Each row was made from one small tree. Brackets hold a mark, then the marks that hang from it, in the order of their numbers. Every link used is in the known rows. Write each row's tree.
Known rows:
{k_492 k_60 k_541 {k_742 k_331}}: [-23.8   9.0   4.9 -20.9 -11.5  10.6   7.4 -21.4  26.1 -27.1  -8.1 -16.5
  -9.1  10.7 -13.5 -13.6   1.6   4.0  14.2]
{k_60 {k_492 k_541 {k_742 k_16 k_331}}}: [-40.0   2.3 -19.0  -8.0  -5.5  -6.1  -2.5   5.1  -7.4 -22.7   2.3 -26.2
 -11.5   2.7 -16.5 -20.6 -13.1  12.3  -0.5]
{k_16 {k_742 k_331}}: [  3.1   5.7  23.6  -3.4  -7.0   9.2   1.0   8.0   5.4 -14.7   7.4   7.5
  -4.3  -2.3 -16.1   5.9   0.7  11.8  21.9]
{k_16 {k_742 {k_492 k_541}}}: [  1.9  -4.9  24.2  19.2 -36.0 -12.8  23.8 -17.3   2.1 -12.3  15.0  -0.4
  -7.7   9.2   3.3   9.8   6.0  23.8  12.1]
{k_60 {k_492 k_541}}: [-23.1  -6.2   1.1   5.4 -21.3 -13.0  17.0   5.8   4.5 -14.4   8.9 -14.6
  -9.6  18.3  -0.5 -17.7 -13.6  14.7  -6.3]
{k_742 k_16 k_331 k_492}: [  2.0   3.5 -12.1  14.1 -18.9  -1.4  -2.3   6.7  -8.4 -28.2   2.7  -0.6
   2.9 -19.2 -22.2   3.5   5.8   4.0   3.8]
{k_492 k_742}: [-14.8   3.3  -6.2 -13.8   7.0   0.4  -8.9  -6.7  -5.7   7.9  -6.5  -3.7
  -1.2   2.6  -0.9 -10.3   8.0  -3.8  -1.9]
{k_331 {k_742 k_492}}: [ 20.0  -1.6   7.6  19.6 -35.7  -9.6  11.8   5.6  17.2   5.4 -10.8  16.4
   4.1  -8.2   6.6 -16.7   8.5  -0.3 -14.2]
{k_16 {k_742 {k_492 k_60 k_541}}}: [ -6.3   5.4  32.6  12.9 -35.7  -5.8  27.7 -32.3  28.6  -6.1  14.7   4.8
  -4.4  15.9  11.1  11.6  14.3  21.3  15.1]
{k_16 {k_742 k_331 {k_492 k_60 k_94}}}: [  7.2  20.8  38.4  -3.1 -39.7  15.6   8.1   8.0  40.1   6.0  13.1  19.0
   8.9   5.2 -10.7   3.5  17.6  22.1  11.5]
{k_492 k_60 k_742}: [-19.9  14.2   1.0 -20.2  10.9   6.0  -4.8 -22.4  20.6   8.6  -7.4   0.0
   2.0   8.8   6.2  -7.6  15.2  -4.6  -0.4]
{k_16 k_742}: [ 1.5  3.8 22.2  1.5  4.0  0.2  2.2 -5.5 -0.7 14.2  9.7  9.0 -2.6  3.6
  7.3 11.4  3.3 10.4 12.7]
{k_60 k_492}: [-16.4  -0.3  -0.9  -0.7 -11.0  -8.1   4.3  19.9   5.0  -0.3   6.4   0.9
  -0.2  12.6  -4.0 -18.2  -1.3   6.3 -11.1]
{k_60 {k_492 k_94 k_541 {k_742 k_16}}}: [-37.4   7.9 -13.2 -10.6  -0.2  -4.8  -3.9   4.6  -7.9  39.3   8.5 -22.3
  -5.0   9.1  12.9 -17.0 -15.4  19.3 -19.9]
{k_16 {k_742 k_331 k_492}}: [ 10.7   3.3  24.5  11.1 -33.9   0.7   9.0   8.1   7.7 -29.3  11.6  13.9
  -0.9  -2.5 -22.6   0.9  12.8  15.1  17.9]
{k_492 k_60 {k_742 k_16}}: [-26.2  17.8 -12.0 -15.6  33.2   3.8 -12.6 -27.4   6.8  21.2  -5.2  -5.3
   2.3  -6.5  15.4   4.3   9.7  -4.3  -0.2]
{k_541 k_170 k_492}: [  7.5  -3.7 -23.9  -5.8 -11.8  -6.2   2.6   3.8  -6.2  30.1 -10.1  12.0
 -16.0  -3.0  -3.6  -0.1 -16.5   8.1   4.6]
{k_492 k_60 k_94 k_541}: [ -9.6  11.5  16.5 -10.4 -12.1  11.2  14.0 -15.0  34.8  23.2   4.9  -9.8
   0.1  13.0  17.7   4.9  -7.3  15.3  -2.5]
{k_541 k_492}: [  6.7  -0.6 -21.8  -3.3  10.7  -4.6  -0.9   8.0   4.4  -2.8  -1.4  -0.8
 -14.5   2.0   8.0  -4.4  -4.7   7.6   0.7]

Write each row's tree:
[-30.9  12.7  -9.9 -16.6   9.7   8.7  -2.2 -28.2  13.1 -17.5  -5.1 -22.3
  -8.0  -4.3  -4.0  -0.5  -4.0   4.4  11.9] : {k_492 k_60 k_541 {k_742 k_16 k_331}}
[  3.7  16.4  14.1  -0.4 -30.2   6.5   8.4   2.5  34.3  18.2   4.9  11.5
  12.6   4.7   7.5  -2.7  17.9  10.2 -10.9] : {k_742 {k_492 k_60 k_94}}
[-24.9  20.0 -10.9 -22.4  21.9  13.5 -15.8 -15.1  13.5  -2.2  -8.7  -6.7
   0.4  -8.1  -8.2   0.4   6.3  -4.2   8.2] : {k_492 k_60 {k_742 k_16 k_331}}
[-11.4   0.3   9.2  -4.7 -27.4   1.5  20.7 -32.0  18.5  29.5  -8.7   0.5
  -7.3   5.8  -1.2  11.3 -16.0   7.7   9.3] : {k_492 k_60 {k_541 k_170}}
[  4.4  -2.1   9.3   9.9 -46.8  -3.8  17.3   1.3   7.1   4.5   8.5  -8.3
   0.3   7.3   3.6  -2.6  -0.7  20.7  -9.4] : {k_742 {k_492 k_94 k_541}}
[-27.0   6.4  -6.9 -19.0 -12.8   2.2  -7.5  27.2   3.9 -21.3  -1.5  -4.0
  -2.5  12.4 -30.1 -37.8   2.5   3.3  -3.0] : {k_60 {k_492 {k_742 k_331}}}
[-16.0   8.6 -18.9 -12.6  18.6   6.9 -18.3  -0.6 -13.7  -4.1  -7.0 -10.9
  -3.5 -15.3 -16.6  -2.5  -1.6  -2.5   6.7] : {k_492 {k_742 k_16 k_331}}
[ 15.4  10.9  30.7   3.5 -42.6   9.7   5.6  20.3  12.9   4.3  14.1  15.8
   4.5  -0.4 -18.7   1.6   9.8  23.2   9.8] : {k_16 {k_742 k_331 {k_492 k_94}}}
[-20.0   9.1 -10.2 -15.0  -2.3   9.8  -8.7   0.6  -7.8  15.2  -0.4 -25.1
  -7.3  -6.2  -6.7   0.2 -16.2  13.3   2.0] : {k_492 k_94 k_541 {k_742 k_16 k_331}}
[ 12.1   8.3  29.3   7.6 -35.0   2.1   6.7   9.2   8.1  31.2  16.7  17.2
   5.9   3.8   4.8   7.3  13.1  22.3   0.0] : {k_16 {k_742 {k_492 k_94}}}
[-13.8  16.4 -11.1 -20.0  12.4  16.1 -22.2  13.0  -8.5  22.2  -2.7  -9.8
   2.7 -12.8 -10.1  -3.3  -4.6   5.7  -1.5] : {k_492 k_94 {k_742 k_16 k_331}}
[  7.0   0.1  11.3   5.8 -57.8   4.9  16.4  13.9  10.9 -22.1   5.9  -8.9
  -0.7   2.1 -20.9  -8.4  -3.0  20.2   0.9] : {k_742 k_331 {k_492 k_94 k_541}}
[ -8.0  20.3 -15.7 -31.2  14.2  10.1 -10.0   0.3  32.7  35.8  -4.6   1.2
  -7.3  11.6  19.3 -16.7   4.0  10.8  -7.8] : {k_541 {k_492 k_60 k_94 k_742}}
[-23.8   2.9 -17.2  -8.6   6.6   1.9  -4.7 -12.5 -13.6 -18.9  -5.1 -24.9
 -12.7  -7.3 -10.1   0.6 -11.1   6.1  10.3] : {k_492 k_541 {k_742 k_16 k_331}}
[-18.4  -6.0  -6.0  -9.4 -25.9  -4.0   8.2 -23.6 -15.2  36.6 -13.5  -7.0
 -13.4   5.1  -9.8  -2.4 -15.5   6.2   5.3] : {k_492 {k_541 k_170} k_742}
[-25.1  -3.1 -19.7  -5.1  -6.0  -6.9   1.4 -32.5 -28.3  45.8 -11.9 -11.2
 -13.2  -9.2  -0.8  13.3 -19.6   6.5   3.6] : {k_492 {k_541 k_170} {k_742 k_16}}
[ 12.3   1.9  -4.5  23.8 -17.0 -12.6   3.2  -2.2   4.2  19.1  -7.3  10.3
   4.5 -22.7  15.0  -0.3   1.5  -0.3 -15.2] : {k_331 {k_742 k_16 k_492}}
[-12.5   5.1   3.9 -20.1 -22.7  13.3  -0.4   5.5   5.2   0.5  -2.9 -18.2
  -8.0   6.5 -14.1 -14.9 -10.0  15.6   2.8] : {k_492 k_94 k_541 {k_742 k_331}}
[-13.2  13.9 -22.4 -23.9  21.8  -0.3  -5.7 -11.7  25.5   5.2  -8.2  -0.2
 -11.8   8.6  13.5 -14.7  10.1   2.8   2.4] : {k_541 {k_492 k_60 k_742}}
[ -1.5   6.3   4.8  19.8 -23.8 -10.8  20.9 -30.3  32.5  10.4  -5.1  -2.3
   0.4 -11.1  27.0   3.3  -1.0   7.5 -10.6] : {k_331 {k_742 k_16 {k_492 k_60 k_541}}}
[  9.6  10.4  25.1   7.6 -51.2   0.8  24.3  -8.9  53.2  32.0  -3.6   6.0
   3.9   5.7  24.6 -11.1   0.2  13.6 -16.3] : {k_331 {k_742 {k_492 k_60 k_94 k_541}}}
[ 22.2   5.7  14.0  10.8 -43.3  -0.3   7.6  16.5  22.9  39.9  -6.6  16.4
   9.6  -7.7  11.1 -16.8   3.3   7.8 -23.7] : {k_331 {k_742 {k_492 k_94}}}
[-26.1  11.9  -2.5 -21.3  -7.3   0.8  -9.6  27.7   3.0  37.8   3.1  -2.5
   3.0  16.0  -0.8 -32.4   1.4  11.6 -21.2] : {k_60 {k_492 k_94 k_742}}
[-33.6   9.3 -20.2 -13.6   9.7  -0.5 -15.7  19.4  -8.7 -10.6  -1.6 -12.1
  -2.4  -3.0 -20.2 -21.6  -2.6   3.6  -4.0] : {k_60 {k_492 {k_742 k_16 k_331}}}
